Each row was made from one path, in order. Every step used is in the known rows, and no mark comes twice. Write each row's path.
Known rows
y a p v: [-3.1,-16.6,-62.8,2.4,20.9,-70.8,7.1,-12.0,-31.6,9.8,1.0,-3.0,-9.7,-11.5,28.7,-10.9,-12.1,-0.6,25.8,-16.2,12.8,-6.1]
a p v b z: [-8.5,11.6,14.0,1.1,-25.6,-18.0,-4.8,-3.2,26.6,50.0,2.4,-15.1,-31.7,30.0,24.5,3.4,14.6,-11.9,15.2,-23.7,10.5,10.4]
v p a: [-5.3,-1.1,-7.9,6.7,47.0,17.3,7.2,-12.5,14.1,-39.2,-2.1,2.8,17.2,3.4,-18.0,12.5,-35.7,28.8,5.4,29.5,-20.3,15.0]
b a p: [46.5,5.7,-13.9,-6.0,21.1,-51.1,12.6,-10.3,-18.4,-4.2,11.0,-6.0,-56.8,-5.9,2.1,3.9,13.2,6.0,16.9,-9.0,6.3,-16.0]
b a p v y: [21.8,8.1,31.9,20.0,3.1,-46.6,-4.7,12.5,-31.2,5.1,1.1,-15.3,26.9,32.7,-14.3,-28.0,5.4,-9.1,-12.5,10.3,21.8,-20.0]
v y a: [-13.1,-27.8,1.7,-5.8,-18.5,17.8,0.7,15.4,0.9,-13.0,-18.5,10.0,23.9,-3.8,-29.5,-8.5,-6.1,1.8,-0.8,9.1,-6.6,-36.8]
x z: [-6.6,6.3,27.1,-6.6,-0.7,35.5,8.3,-5.4,-2.9,25.1,-24.8,17.5,-37.6,-7.6,7.0,-1.5,35.9,18.0,-5.5,9.8,-16.8,17.2]
y a b: [-11.0,-19.1,-19.5,-10.2,1.0,37.0,-5.1,12.5,-9.4,-14.7,2.6,-14.8,22.9,-20.0,7.2,22.9,-14.3,-8.2,-13.7,16.3,-22.0,-4.0]
b v y a p: [31.7,-34.4,-26.0,-5.4,1.1,-49.8,2.0,8.9,5.3,11.1,-0.7,-4.8,-51.9,7.6,-23.4,-6.0,4.8,9.3,-5.9,-2.8,11.4,-20.3]
p z b a: [-18.1,33.6,10.4,-2.5,1.4,24.6,0.3,-12.8,-21.4,-48.5,10.6,33.2,34.7,-19.0,4.4,-0.8,1.1,-4.8,25.6,-19.1,-4.7,-14.5]
z b a p: [36.0,12.4,-18.5,-8.4,13.5,-49.4,-1.0,-11.1,-11.7,-16.0,15.0,1.8,-44.8,-15.1,0.8,3.8,13.1,-4.7,0.4,-22.5,5.2,-13.3]
y v: [30.7,-2.5,4.9,-0.7,-35.2,20.6,49.7,-19.3,16.1,38.7,-43.3,-29.1,27.2,-9.9,4.3,-3.5,14.0,11.2,41.4,10.6,29.2,11.1]
a b v p: [31.1,-13.9,15.3,13.2,10.8,-0.4,8.3,-2.1,10.3,33.0,2.7,-11.4,11.0,6.2,2.6,-26.5,-6.7,9.7,-9.4,53.9,-1.0,28.5]
z b a p v y: [14.8,13.0,30.1,18.2,-3.0,-47.0,-14.3,13.1,-26.4,-3.8,3.2,-9.7,35.3,25.5,-14.3,-28.1,5.3,-16.3,-24.4,0.8,20.8,-18.3]
z b a: [4.4,26.2,14.9,-7.6,-13.0,3.9,-4.0,-12.2,-14.2,-37.8,-1.8,16.3,23.3,-18.7,-2.0,-6.3,10.1,-9.9,19.3,-10.8,-6.9,-20.0]
a p: [41.9,5.2,-9.0,-6.3,24.8,-34.0,15.8,-2.7,-6.9,14.5,0.9,-23.2,-58.3,-19.2,1.8,13.7,5.8,-0.9,-12.5,-3.4,6.0,-3.0]
z b: [-8.8,30.4,17.9,-9.7,-13.3,27.7,-8.7,-1.9,6.1,-18.1,-13.9,-3.2,29.1,-43.9,-1.2,7.4,0.1,-25.8,-32.9,-11.7,-8.0,0.2]
v b z: [-8.4,17.2,43.1,-5.5,-36.9,26.7,0.5,2.0,41.3,43.6,-8.7,-15.5,-25.4,21.8,9.2,11.5,17.8,-11.5,9.2,-11.8,-1.5,6.0]
x z b a p v: [1.3,6.0,-39.7,6.0,17.9,-74.3,-5.2,-18.7,-37.1,3.8,9.3,10.7,-13.9,0.5,32.4,-19.6,10.2,-0.5,19.8,-23.8,12.8,5.1]
v y a b z: [-15.8,-17.9,20.4,-9.9,-39.3,31.3,-30.8,-1.8,9.2,19.8,9.5,-7.6,-5.4,31.2,-2.2,3.0,6.9,-5.0,-5.4,0.9,-10.7,-0.7]
p a b z: [-13.5,-1.8,20.4,-7.9,-13.7,36.7,-26.1,-12.9,12.9,3.7,10.7,-17.3,-13.2,34.9,1.5,22.5,-5.2,5.8,2.0,4.0,-17.3,20.2]
z b v y a p: [24.0,-29.6,-29.9,-7.2,-5.1,-49.4,-7.0,8.2,9.7,2.7,2.1,0.4,-42.7,0.3,-23.6,-6.8,4.9,1.7,-17.7,-11.9,11.1,-18.0]
v y a p z: [-24.6,2.5,-19.6,4.9,35.6,22.6,15.1,6.0,-18.9,-19.9,20.9,28.1,-6.4,-12.6,-1.3,15.3,-15.4,11.5,2.9,-17.7,7.8,-8.1]

Which path is each row?
[-33.9,20.3,-9.9,-2.4,7.2,24.9,-14.3,5.1,-1.8,-37.3,16.3,29.8,25.4,-31.2,-7.0,10.6,-10.4,-15.4,-35.5,-34.1,3.1,-2.9] -> v y a p z b
[-16.6,30.4,5.4,1.4,8.1,18.8,-0.9,-15.4,-18.6,-44.8,17.7,40.6,39.1,-18.6,6.8,-9.8,-1.7,-2.1,21.7,-12.5,-4.8,-9.4] -> v p z b a
[-14.5,-20.6,-7.9,2.1,-3.4,19.7,-16.0,21.8,-18.0,-12.7,5.8,-15.9,48.9,2.7,-0.8,6.4,-14.4,-13.1,-24.7,19.3,-12.0,-8.2] -> p v y a b
[20.8,-29.0,-6.1,8.6,6.7,-2.7,6.2,-2.5,12.9,26.3,3.2,-0.3,10.2,3.6,1.5,-27.6,-10.4,13.8,-0.8,48.7,-3.6,21.2] -> y a b v p
[-3.2,3.9,33.0,-9.1,-28.1,35.2,-21.6,-9.7,5.3,29.0,7.9,-21.3,-15.6,21.8,13.2,11.4,9.6,-8.2,-4.8,4.2,-10.9,15.4] -> a b z
[18.7,0.8,76.4,12.2,-36.8,11.1,-13.5,23.0,16.4,19.2,-23.8,-7.8,17.9,35.2,-43.0,-30.3,24.4,-2.8,-38.5,26.0,11.2,0.6] -> x z b v y
[-1.2,-9.0,-9.5,8.2,30.8,6.3,-1.4,-12.6,28.5,-34.0,-3.8,5.3,15.0,13.9,-24.2,0.9,-32.3,29.6,5.5,28.6,-14.2,24.5] -> z b v p a
[18.6,-35.4,-1.9,-1.5,-20.9,9.0,4.2,9.4,11.3,20.8,-14.7,-22.5,-3.7,13.1,-7.3,-5.5,-2.8,10.3,13.9,34.2,-2.5,10.7] -> y a b v
[-8.7,24.8,-9.0,5.7,44.3,14.8,23.3,-7.2,-31.2,-23.6,26.7,25.5,-16.7,-12.8,12.7,16.0,-7.8,13.0,24.6,-18.0,7.4,-1.1] -> b a p z
[23.7,-25.1,-26.9,-7.9,9.0,-41.0,1.9,8.4,-2.1,1.3,3.0,-2.5,-44.2,-4.7,-18.7,1.6,2.2,3.6,-13.8,-8.4,6.3,-25.2] -> v y a p
[-18.6,-3.7,-7.9,-3.3,-29.2,-21.1,-7.0,-3.7,29.6,43.3,2.7,-4.5,-31.9,27.6,22.7,2.6,10.9,-8.1,23.6,-29.0,7.6,2.9] -> y a p v b z
[-5.3,21.3,14.8,-9.0,-14.7,8.6,-9.5,-15.1,-11.6,-28.6,-3.0,34.2,2.9,-10.6,1.9,-10.7,27.2,1.5,16.1,-13.7,-12.5,-9.4] -> x z b a
[15.5,5.0,-35.6,8.9,24.8,-78.0,9.1,-16.2,-43.1,6.0,7.3,-7.5,-7.7,1.1,31.2,-16.0,-2.1,-1.0,35.3,-12.1,17.1,-5.0] -> b a p v
[-9.6,-36.1,0.5,-4.2,-35.4,5.2,-8.3,15.9,15.3,-7.0,-20.8,12.2,21.8,6.4,-36.2,-20.6,-2.3,2.4,-1.4,8.8,0.7,-28.1] -> z b v y a
[-23.2,-29.6,-15.4,1.0,-14.2,-7.4,-2.3,11.1,-13.1,-9.0,-15.5,10.7,39.0,2.0,-14.5,-19.1,-11.8,-0.3,9.9,4.1,0.7,-33.1] -> p v y a
[-23.2,-19.3,8.2,-5.3,-36.3,12.9,-33.5,-4.9,-0.5,22.0,11.8,-6.0,4.7,36.3,8.7,-4.1,3.0,-6.0,2.7,-2.9,-5.2,2.5] -> p v y a b z
[-12.5,24.1,-6.2,5.7,46.0,26.7,24.1,-2.0,-22.9,-10.6,19.7,14.2,-17.0,-22.1,13.4,23.4,-12.1,8.2,4.1,-14.1,7.5,7.9] -> a p z
[-38.6,36.2,4.7,3.3,16.6,49.4,-4.6,-6.0,-0.8,-28.9,13.9,32.6,50.9,-43.7,9.8,2.2,-16.1,-14.9,-30.8,-14.0,-4.8,15.3] -> v p z b
[-16.2,-39.0,-0.1,-5.0,-37.0,8.5,-12.7,13.9,16.6,-1.1,-21.8,24.9,7.9,12.3,-33.9,-23.7,10.0,10.5,-2.9,6.1,-3.3,-20.5] -> x z b v y a
[-22.4,22.8,18.0,-12.2,-16.5,33.4,-18.1,-5.4,9.8,-5.3,-15.8,22.5,0.8,-31.8,3.4,1.0,25.0,-10.1,-38.4,-16.1,-15.5,16.3] -> x z b
[23.3,-19.3,15.6,6.4,-0.7,13.7,3.5,7.2,15.9,3.2,-13.2,-34.3,-1.1,29.3,-16.3,7.5,-12.4,18.0,8.4,41.6,-5.4,26.3] -> p a b v
[20.0,-25.0,-51.7,-14.9,16.6,-40.3,9.8,-3.7,-2.4,1.7,1.7,-0.9,-59.7,-23.3,-1.2,11.5,-1.4,6.5,4.5,-15.0,0.9,-18.1] -> y a p
[-26.3,35.5,-5.6,-3.1,16.2,27.7,-6.1,-3.3,-5.2,-30.3,15.2,20.5,14.9,-42.0,7.2,17.9,-8.8,-16.8,-31.7,-33.2,1.7,9.8] -> a p z b
[41.7,13.1,-8.5,-2.2,17.9,-48.9,18.2,4.8,2.9,2.0,11.3,-10.7,-53.8,-1.2,4.2,13.1,16.0,-1.4,11.1,-14.4,7.8,-14.3] -> v b a p
[10.5,-5.3,24.3,-2.1,-33.7,5.9,-4.0,-3.4,24.2,26.5,-27.9,3.3,-20.0,5.6,-10.2,-20.7,24.6,8.6,-2.7,11.2,2.4,24.8] -> x z b v
[-10.7,28.6,12.9,13.5,3.5,-3.1,26.9,24.4,17.3,24.2,-17.8,-27.3,31.3,-6.5,26.3,11.1,-3.3,-23.4,4.0,-2.3,6.8,3.0] -> p v b
[-7.5,7.8,-25.6,8.5,9.2,-36.0,21.5,22.9,20.3,21.4,-6.1,-18.2,1.0,-6.0,25.4,13.0,-3.2,-17.8,5.2,-17.5,9.9,-3.3] -> y a p v b
[-29.9,-4.7,-10.8,15.0,32.7,47.7,17.3,-2.1,-8.0,-3.8,21.0,32.8,30.8,-6.9,11.9,-5.7,-25.0,19.3,14.5,20.3,0.2,22.3] -> y a b v p z
[-18.4,15.2,25.9,1.7,-32.3,2.4,-2.9,-2.4,27.2,47.0,-5.5,-14.5,-10.9,28.2,24.0,1.7,12.4,-13.2,19.9,-16.9,5.6,9.8] -> p v b z
[-3.5,4.0,4.6,0.5,29.8,44.3,-6.8,9.3,-2.7,-38.9,5.5,-32.5,27.8,3.3,-5.6,41.4,-27.9,3.1,-22.2,27.1,-27.0,18.7] -> p a b
[4.5,-7.7,-9.6,6.7,26.3,35.3,1.5,-1.2,8.9,-22.7,7.8,-25.1,41.7,9.1,-1.6,24.8,-27.2,12.9,-14.3,35.3,-14.6,31.4] -> y v p a b
